Known rows, with every step that occurs:
fogon-vagu-duzav-dufut-fepi-silik: [ 16   2  -5  -8  -7  14  -5   7  10   9 -11 -15  -9  -9   6   4  -5  -5
  14 -10  11   1   2  32 -21  22  -7 -31  -4  -8  15 -11  -8 -22  -8]
nitil-muri: [  6  -7   0   8   2   7  -5  -6  -5 -21  -5   3   2  -9  -8  17   9  -5
   6 -11   4   1   3  13  -4  -2 -16 -13  -2  10   3  -5   7  -8   1]
dufut-duzav: [  6   0 -10   0   9   7  -2  -3  22  -4  -4  -4   1  -7   4  -1   3   0
  -2 -13   6   7   4   7  -4 -22 -17 -15  11  -2  10  -6  10 -11 -14]
kepid-duzav-dufut-fepi-muri-nitil: [ 10   4  -5  -2  10   4   2  20  18  27  -5 -14  -4  -9  19  20   5  -5
  23  -7   8  10 -11  25  -5  19 -18   9  14 -19   1  -8  11 -16   7]
nitil-muri-fepi-silik: [ 22   1   0 -10   0   5  -2   6  -4 -26 -10  10  -6 -10  -7  16   9   3
  37 -10   7  -1   1  10   1   8  -7  -1   8  -5  10  -5  14  -9   1]
kepid-duzav-dufut-fepi-zepek: [  2   5  -6   3  11   5   1  12  20  42  -9 -24  -8 -15  34  19   3   1
  26  -3   9   8  -6  16   7 -16  -9 -20  13 -14   6  -3  -1 -20  10]
fogon-vagu-duzav-dufut-fepi: [ 10  -1  -5   2  -3  14  -3  -6  -1  16  -9 -24  -7 -12  10   8   3 -13
   5 -10   5   3   2  26 -17  20 -11 -20 -17   1   7 -12 -11 -12 -13]
nitil-muri-fepi-dufut: [ 25  -1  -3  -5   7   7  -1   2 -13 -26  -9   3  -4 -16  -4  15  16   5
  15   4   3   2  -4   7   7  22  -4   9  -6  -4   7 -10  17 -11  14]
zepek-fepi-muri-nitil: [ 14   2   2 -16  -3  -2  -2   6  16  15 -11   5   8 -11  -3   6  -2   1
 -14  -9   6   9 -10  -2  -4  10  -9  19   3 -14   3 -12  23 -17   7]
negi-fogon-vagu-duzav: [ 18 -10   1   2 -11  15  -5 -13  -5 -24   5 -20   6  -3  18  17   5   1
 -26  -5   7  -6  -2   3 -23  -2  -3 -22  -5  -2   0 -10  -1  -1 -38]
goke-gubu: [  2  -3  -2   2  13   6   5  -1  21 -22  -1   4   5 -14   8   5  -3  -3
 -12 -10   4   0   0  -4   2   8  -9   8 -12 -19   9  -9  -4 -19   1]
vagu-duzav-dufut-fepi-zepek: [  8   2  -9   1  -8  10  -6   5  24  33 -14 -27 -10 -21  29   5   3  -8
  -2 -10   7   2   3  17   3 -14  -7 -15   0  -7   9  -9  -7 -18  12]
duzav-vagu-goke-gubu: [  0  -6   0   9   8  10   6 -19  21 -22  -9 -19   5 -19  21  -2  -6  -5
  -1 -11   7  -4  -8   4 -35  29  -4   9 -20 -14   7 -16 -24 -13 -22]
silik-fepi-dufut-duzav-kepid: [ 14   3 -13   4  15   6  -5   1  15   7  -9 -17  -3 -22  32 -10   4   3
  -1   2   2   9  -2  27 -13  17  -5 -31  -1 -12   8 -12  19 -20  -9]
kepid-duzav-dufut: [  5   4   1   7  15   4   0   0   6   2  -5 -18  -2  -8  25  27   5  10
  31   2   6   5 -14  23  -8  -2 -12 -10  11 -11   0  -5   0  -5  -8]
muri-nitil: [ 11  -6  -2 -10  14   7  -1  -1   8 -10  -5   6   3  -4  10   8   5   0
  -5  -9   1   1  -3  -3  -3  10  -6  19   5 -13   1  -7  15  -8  10]
silik-nipid: [ 10  -4   4  13   8   6   0 -12   7   1   0   5   9 -15   9  13  -3  -7
  12 -10   7   4  13  -1 -13  21  -7 -10  -2 -13   6  -2   7  -8  -2]
muri-fepi-dufut-duzav-kepid: [ 26   9 -11 -11  20  -1   2   1   9  -9 -10 -18 -11 -21  20  -7  13  10
  12   2   4   7 -15  13   8  23   2  12   1  -4  11 -14  20 -12 -20]
vagu-fogon: [  8   1   3  -1 -11   8  -6  -6  13  -9  -7  -1   0   2   1  11   6  10
 -19  -2   8   1   7   3  -8 -28 -13  -1   0   5   2  -6  -4  -7  -7]
fepi-dufut: [ 17  -2  -5  -2  10   8  -4   3  13 -10  -7   1   0  -9   5   4   3  13
 -15   8   5   3  -6   5  -2  10   0   0  -1 -15  10  -9  16 -20  19]
fogon-vagu-duzav-dufut-fepi-zepek: [ 10  -2  -2  -2  -6  11  -4   1  10  33 -14 -36 -11 -18  22   3   0 -10
 -13 -17   7  -1   3  19  -7   6  -5 -26  -8   1   9 -11 -10 -23   3]
goror-gubu-goke-vagu-duzav-dufut-fepi-silik: [ 13   5 -16  -9  -9  16  -6   8  34  -6 -19 -10   2 -18   7  -8  11  -8
  59  -1  10  -1   1  20 -24  33 -13 -21  -8 -12  16 -15 -36  -5 -12]
gubu-goke-vagu-duzav: [  8  -5   1   8  -1  12  -7  -8  16 -24 -12 -12  10 -10   5  -4   4   5
  17  -8   5  -6   6  -8 -20  14 -12  -4 -16  -9  10 -14  -4   4 -26]
negi-fogon: [ 11  -6 -10  -4   3   6  -2  -7   5 -14   5  -1   4  -5  17  17   9   5
 -16   4   6   0  -4   0 -10 -12  -3  -7   4 -13   1  -3   7  -1 -15]
fogon-vagu-duzav-kepid: [ 13  -2   8   9   0   5  -5 -13  -7 -18  -8 -32  -5 -10  18   4   4  -1
 -14 -16   4  -3 -10  23 -19  23  -2  -8 -15  16   2 -15   2  -8 -35]
goror-gubu-goke-vagu-fogon: [  7  -1  -3  -6 -11  12  -5  -8  24 -28 -16  -1  10  -2  -6  -3  16   5
  19   1   8  -3   8  -9 -20   5 -19  -1 -14   8   3 -11 -35   6 -26]
goke-vagu-duzav-dufut-fepi-zepek: [  6   1  -9   0  -2  10  -6   1  30  29 -20 -30   2 -24  49   4   9  -8
  19  -8   6   1  -6   8  -2   6  -8 -18  -2  -9  13 -11  -5 -19   2]
goror-gubu-goke-vagu: [  6  -3  -9  -3   6  10  -2  -6  22 -26 -14   0  10  -9  -1  -4  15  -2
  31  -3   4  -1   1  -5 -17  26 -15   1 -12  -3   6 -11 -22   4 -12]
fogon-vagu: [ 10  -6   2  -2   8   8  -1  -7  -3  -8  -5  -8   0  -3  -2   8  -2   2
 -17 -12   4   1   1   6 -15  15  -6  -8  -9  -1   4  -7   6 -12  -7]
goror-gubu: [  9   0  -7   1  -1   8  -4  -6  19 -17  -7   3   3  -7   5   9  15  -8
   5  -2   5   4  -3   8  -5  -4 -12  -1   2   4   2  -7 -13  -3   8]
gubu-goke-vagu: [  3  -6  -5   0  15   7  -3  -5  13 -17 -12  -1   8  -8  -2  -5   3   8
  20  -6   4  -2   4 -10 -19  26 -10   4 -17 -16   9  -9   0   0 -14]
duzav-vagu-fogon: [  5  -1   4  -1  -4   5  -5 -14   7  -9 -15 -13  -3  -1  10  13   5  11
 -13  -4   8  -3   4   8 -24  -6 -11   4   1   5   3  -6  -8  -9 -36]
dufut-fepi-silik: [ 13   4 -11  -6   2  10  -5  13  26   8  -6  12  -3  -6  -2   2  -3  -1
  17  -3  10   7   7  10  -5  -6  -6 -13   6 -20  17  -3  10 -21  11]
muri-fepi-dufut-duzav-vagu-fogon: [ 23   6  -4 -15   2   6   0  -6  11  -9 -18 -18  -9  -8  11  -1  13  17
   7   5   8   2   0   3 -11   3  -6  11   8  -1  11 -12   3 -13 -40]
silik-fepi-dufut: [ 16  -3  -6   4   6  12  -7   2   9   4  -8   0   4 -14  20   5   0   5
  -2  10   2   5   7  11 -12  16  -4 -17  -6 -27   5  -8  18 -20  28]

Rows:
[ 23   6  -3 -16   4   3  -3   7  12 -13 -10   6  -8  -7   7   8   2  11
  31  -3   8   1  -1   1   2   6   1  13   9 -22  13  -7  17 -10   6] : muri-fepi-silik
[ 15   0 -12  -4  12  10  -2   5  24  -9  -5  -3   1 -10   5  -6   2  10
 -11   0   7   7  -2   7  -2  -7  -7 -16  11 -10  15  -9  18 -21   2] : fepi-dufut-duzav
[ 14   3 -12  -1  21   2  -2   2  18  -9  -8 -16  -6 -17  17 -10   6  10
 -12  -1   6   7 -14  24  -3  12  -1 -12   3  -1  12 -13  16 -19 -13] : fepi-dufut-duzav-kepid
[  4  -5   0  11   2   9  -3 -23   9 -10 -13 -22   0 -12  20   2   0   1
  12  -6   8  -1  -8  15 -44  16  -5   2 -10  -4   4 -13  -9  -4 -17] : duzav-vagu-goke
[ 13  -2  -9  -7   2   5  -1  16  21  16  -6   3   0  -7   0   2   3 -12
 -13 -12   6   8   4   5  -3  13 -15  20   2 -17   6  -9  18 -19  20] : dufut-fepi-muri-nitil
[ 15   6 -10 -11   6   6  -1  -1  22  14 -10   1   9 -16  -3  -7  -2   9
   2   3   7  13  -9  -1   1 -11  -5 -23   3 -13  16 -12  15 -22  -7] : zepek-fepi-dufut-duzav
[ 12   0 -13 -12   8   2   1  17  17  26  -9  -5  -9 -14   8   4   5 -12
  -8  -9   5   7  -4  25  -8  32 -16  19   0 -17   4  -9  10 -19  25] : duzav-dufut-fepi-muri-nitil
[ 10  -8   3   5  -2  14  -2 -18   1 -12  -6 -19   3  -5   4   0  -5  -1
  -5 -11   8   0  -4  10 -36  13  -3 -13 -18   3   3 -14  -8  -5  -2] : fogon-vagu-goke
[ 17   1  -9  -6  14  11  10 -11  25 -24 -12 -23  -1 -26  25 -15   1   2
  15  -3   7   1 -11   0 -22  37   1  14 -12 -23  16 -22 -14 -19 -27] : muri-fepi-dufut-duzav-vagu-goke-gubu
[  6  -5  -9   9  10  18   3 -11  31  -8 -11 -23  10 -27  35 -17  -9  -6
   6  -4   5   2   3  11 -44  31  -6 -27 -16 -29  12 -19 -16 -27 -16] : silik-fepi-dufut-duzav-vagu-goke-gubu
[  9  -4  -9  -1   1   9  -2  -3  15 -21  -7   3  -1  -7 -21  -6   9  -2
   8  -5   6   0   9   3 -11   8 -15   2 -11   0   2  -8 -24   5  -1] : goror-gubu-goke
[  6  -4  -1   2  -1   8  -7   1  19  24 -12 -11   1 -15  32   4  -3  -2
 -12 -10   3   3  14   2  -5 -13  -5 -23   4 -18   3  -3  13 -19  24] : silik-fepi-zepek
[  4   1  -2  -2  -2   7  -3 -13  18  -5 -14 -17  -2  -1   9   2   5   7
  -7 -11   9   1   8   9 -25 -23 -19 -12  11  12   8  -6  -8 -11 -53] : dufut-duzav-vagu-fogon
[  5  -9   4   4   2  14   7 -15  13 -27  -2 -16   7 -12   4  -4 -11  -6
 -13 -17   7  -2  -3   1 -29  26  -2  -5 -30  -9   7 -17 -24 -17  -6] : fogon-vagu-goke-gubu
[  5  -1 -10  -2   0  11  -4   4  26  24 -20 -28  -2 -23  22 -10   3  -4
  19 -10   7  -3   6   3  -9  18  -9 -15 -16 -13  14 -12 -16 -10  -5] : gubu-goke-vagu-duzav-dufut-fepi-zepek
[ 12   3   3  13  -2   3  -8 -10   6 -16  -8 -24  -5 -15  27   5   8   1
  -6 -10   4   0 -10  21  -9   5  -5   0  -5   8   3 -13   3  -4 -27] : vagu-duzav-kepid
[  3  -4  -2   8   1  12   5 -11  27 -24  -2  -8   8 -17  13  -3  -6  -4
  -6 -10   7   0  -4   0 -18   6  -6   4 -21 -16   6 -16 -21 -13   7] : vagu-goke-gubu
[  9   6 -15 -13   9   6  -2  13  21  18 -10   3 -11 -13   6   5  -1  -1
  26   0  10   6  -1  28  -8  13  -6 -16   3 -21  16  -4  -1 -22  15] : duzav-dufut-fepi-silik
[ 17   5  -3  -9   4   4  -3  -2  11  10 -11   7   7 -16  -1   3  -2  12
  -2  12   6   9 -13  -1   1   5   2  -6  -8 -17  11 -11  16 -21   9] : zepek-fepi-dufut
[ 11   6   1  -3 -10  -3  -3   2  18  21 -10   0   6 -13  -4   6  -4   2
  -9  -7  10   9  -7   5  -6  -4 -12   2  -2  -8   7 -10  18 -16   4] : zepek-fepi-muri
[  9  -1  -1   9  -7   5  -8   7  17  12  -7  -6   2 -11  16   7  -2  -6
 -11  -9   6   6  12  17 -20   4 -18 -10  -2 -16   1  -6  20 -14  22] : silik-fepi-muri
[ -2  -2   8  21  11  11   8 -16  20 -23  -5 -28   9 -14  32  13  -7   2
  31  -6   8  -2 -15   4 -34  16  -6   1  -7 -17   4 -16 -24 -11 -38] : kepid-duzav-vagu-goke-gubu
[  4  -3  -7   9   4  11  -1 -22  21  -5 -12 -27   2 -13  18  -8   0  -2
  14 -14  10   3  -4  16 -44  -3 -12 -13   2   2   9 -13 -10  -6 -35] : dufut-duzav-vagu-goke
[ 10   1  -1   5  -3   8  -6  -6   9  -5  -9 -20  -6 -15  20  12   6   1
   6  -6   4  -1  -6  26 -11   4 -12  -7  -1  -2   4 -11  -5  -3  -4] : vagu-duzav-dufut
[ 11  -2 -10  -2  19   7  -1  -4  17  -6 -13 -15  -2 -12  13  -6   2  10
  -6  -1   6   3  -6  13 -19  14  -5 -11  11 -10  15  -9  13 -23 -24] : fepi-dufut-duzav-vagu
[ 14  -4   0  -8   3   2  -3  11  17  -5  -6   1   0  -4   4   5   2   0
 -27 -13   6   2  -4   6  -5  14 -11  24  10 -13   2  -9  23 -15  16] : fepi-muri-nitil
[ 13   8  -2 -12  -5   5  -3 -12  19  13 -20 -12   6 -11   2  -3   1  17
  -5   6  11   8  -6   3 -19 -11  -7 -19   4   1  13 -12  -1 -23 -47] : zepek-fepi-dufut-duzav-vagu-fogon
[  7  -5  -9   4  14  13   7 -11  34 -25 -10 -23   5 -22  21 -17  -7   2
  -3  -5   9   1 -10   7 -34  26  -3 -10  -9 -19  17 -19 -19 -26 -23] : fepi-dufut-duzav-vagu-goke-gubu
[ 22   1  -1  -8  -3   8  -1  -8  -5 -22 -18 -15  -6 -13  -1   8  18   9
  13  -1   8   0   3  11 -11   8 -13  -4   6  15   9 -11  -1 -13 -42] : nitil-muri-fepi-dufut-duzav-vagu-fogon
[ -2  -4  -7   7  10  12   7 -19  31 -20  -7 -23   6 -20  22 -12  -6  -7
   6 -19   8   0  -4   5 -36  11 -12  -8  -9  -9  12 -16 -24 -16 -38] : dufut-duzav-vagu-goke-gubu
[  8   4 -13  -2   2   1  -2  13  20  30  -8 -11 -11 -16   5   5   3 -10
  -4  -5   9   9  -1  31 -10  14 -19   3  -4 -10   9  -7   5 -19  21] : duzav-dufut-fepi-muri
[ 17  -6   2   4  -3   6  -4 -16 -12 -24   2 -32   0  -9  33  12   8   2
 -27  -7   5  -7 -14  17 -24  20   4 -18 -12   8  -2 -13   0   0 -56] : negi-fogon-vagu-duzav-kepid
[ 14   6 -11  -4  -7  12  -7  10  23  11 -10  -8  -8 -14  15   4   0  -3
  27  -4  10   3   1  30 -13   0  -7 -22   3 -16  16 -10  -5 -17   5] : vagu-duzav-dufut-fepi-silik
